Each row comes from the steps of one walk. Every step used is in the known rows, and no mark comes twice. Write the walk behind each row, first mark first.
In the rows, 128 means zero.
Known rows
e/t/v/y: [149  79 164 130  79 150  93 156 195 136 148 161 193 147 144 120 118 151
 170  59 144 128 149]
w/t/e/p: [142 106 116  95  98 133 144 147 196 150 137 146 198 157 164 187 116 152
 129  92 134 111 133]
v/t/j/y: [167  78 130 100  87 101 111 166 176 133 161 161 172 158 126 139 133 130
 143  99 150 113 125]
p/j/y/w/t: [164 112 107  74  94 128 112 152 187 151 155 129 194 162 136 175 150 118
 178 117 141 113 116]
v/y/w/t/j: [178  69 121  72 127 130  89 151 168 149 149 144 179 167 144 157 135 144
 168 112 164 117  98]
n/w/t: [143 111 148  98  96 119  98 143 191 150 147 153 203 161 137 158 129 139
 152 141 117 125 141]
p/e/t: [143 113 137 124  66 123 146 159 186 147 140 138 183 157 149 187 108 156
 144  92 111 109 139]
t/j/y/w: [172  84 122  81 108  92 114 156 147 148 147 133 172 161 124 167 141 113
 163 121 145 119 104]
w/t/v/y: [153  77 147 117 111 151  81 157 199 143 155 170 205 146 157 133 125 153
 164  79 149 126 148]
e/p/j/y/w: [157 134 113  92  94 127 143 152 168 163 139 120 180 167 129 176 157 102
 177 107 136 101 113]
n/w: [142 119 158 124  98 101 107 143 168 143 139 149 187 152 116 148 137 130
 157 148 100 121 141]
p/e/t/w: [150 121 137 109  80 123 135 150 202 150 124 145 184 176 145 184 111 141
 168  97 120 113 138]
p/j/t/v: [148 101 112 128  69 104 115 171 205 150 153 156 187 119 140 146 132 127
 149  98 149 123 144]
p/j: [139 125 109 145  89 107 135 148 173 131 152 131 181 146 127 162 151 125
 141 130 113 111 138]
y/w/t/e: [151  91 122  67 117 113 124 148 180 151 136 141 191 151 160 187 124 147
 152 118 129 119 115]
v/t/j/y/w: [173  79 132  70 100  99 106 166 162 151 150 149 171 159 128 147 135 118
 167 107 156 109 109]
t/e/p/j: [142 130 104 129  92 114 165 151 182 131 130 139 185 149 151 179 140 128
 130  97 116  95 123]
p/e: [139 117 125 133  95 104 143 151 172 149 143 136 181 152 148 186 124 151
 145 121  99 109 140]
y/w/t/j: [159  87 110  68 113 113 108 153 170 157 146 122 184 159 153 186 134 131
 141 136 159 119 105]
n/w/y: [145 103 156 116 105 123  99 130 172 162 151 172 192 157 114 153 153 129
 177 151 109 121 130]
v/y/w/t: [163  85 140  80 130 145  91 146 175 156 156 145 184 162 135 154 136 141
 187 113 136 124 120]
p/j/y: [153 114 113 133  81 108 129 151 170 127 159 141 183 157 114 154 153 120
 159 112 115 114 136]
y/w: [137 108 137 103 112 106 119 145 155 158 143 125 173 146 125 170 139 122
 164 137 115 122 127]
j/y/w/t/e/p: [167  98 123  49 107 133 133 152 185 163 133 142 196 168 158 194 124 134
 165  88 145 110 115]

Write each row's walk
[173  80 131  72  77 110 119 162 166 144 146 128 175 168 124 165 129 119
 163  99 156 120 104]	e/t/j/y/w
[154 106 136 100  86 146 124 141 206 164 136 165 189 183 138 187 126 145
 189 104 126 106 126]	p/e/t/w/y
[156  81 159 110 121 130  89 152 170 156 139 153 184 142 145 129 134 134
 193 100 141 121 131]	t/v/y/w
[134 143 107 137  85 130 153 148 178 148 142 124 184 156 134 175 148 118
 138 115 122  98 137]	e/p/j
[143 118 110 123  67 126 133 171 206 165 143 147 189 128 154 160 127 123
 146  83 160 111 141]	e/p/j/t/v
[167  83 115 116  96  93 119 151 154 123 154 145 178 160 122 159 138 126
 137 109 138 126 121]	t/j/y
[144 100 130 112 118 130 103 128 183 161 147 174 184 173 112 162 153 120
 187 136 123 125 131]	t/w/y
[163 131 105  68  93 149 132 154 192 169 147 122 196 173 146 186 146 114
 171 107 155 100 114]	e/p/j/y/w/t
[134  97 155 126  64 133 110 158 197 142 143 144 198 137 152 147 113 137
 141  83 137 128 157]	e/t/v
[166  99 121 124  81 141 118 172 204 159 149 167 184 137 141 131 133 133
 172  63 165 108 133]	e/p/j/t/v/y
[158 101 138  88 108 107 115 152 153 152 149 138 179 156 116 164 141 116
 181 121 118 127 128]	j/y/w
[141  98 137  80 106 131  94 155 192 171 141 134 207 138 173 168 125 132
 158 114 153 123 141]	y/w/t/v
[142  80 134 118  82 102 108 168 194 153 154 163 186 117 139 149 116 133
 149  93 142 137 154]	j/t/v
[162  62 146 122  96 123  89 164 188 147 157 184 182 128 129 121 118 146
 177  73 147 138 143]	j/t/v/y
[155 134  99 105  83 121 137 157 206 159 135 149 174 161 119 171 138 106
 172 109 149 114 127]	e/p/j/t/w
[139 110 125 121 101 114 157 148 174 143 131 145 181 151 146 178 123 141
 131  97 112 113 129]	t/e/p
[151  92 117 101  90 103 151 163 187 155 138 159 171 136 135 177 112 139
 140  86 129 119 125]	j/t/e/p
[167  66 154  89 110 121  82 168 182 165 149 166 174 128 131 130 123 136
 199  83 157 133 127]	j/t/v/y/w
[162 119 105 114  86 115 162 153 181 128 135 148 188 161 138 173 141 125
 146  79 126  98 120]	t/e/p/j/y
[164 104 120  78  90 131  97 162 201 160 148 140 211 150 164 164 143 120
 174  98 164 111 131]	p/j/y/w/t/v
[152  87 124 114  69 112 127 157 174 127 147 134 173 159 134 163 123 137
 120 104 142 122 121]	e/t/j
[174 107 109  74 119 151 131 149 197 152 131 145 189 169 161 171 138 144
 175  87 151  94  96]	v/y/w/t/e/p/j
[140 111 141 105  83 126 113 144 197 141 135 147 183 168 122 157 121 124
 166 105 127 128 144]	e/t/w
[158  87 142  67 102 132  89 159 191 165 146 145 212 147 158 161 127 127
 175  97 158 128 139]	j/y/w/t/v
[153  80 155 144 110 131  93 153 178 137 147 167 189 140 140 123 130 146
 169  86 132 124 151]	t/v/y
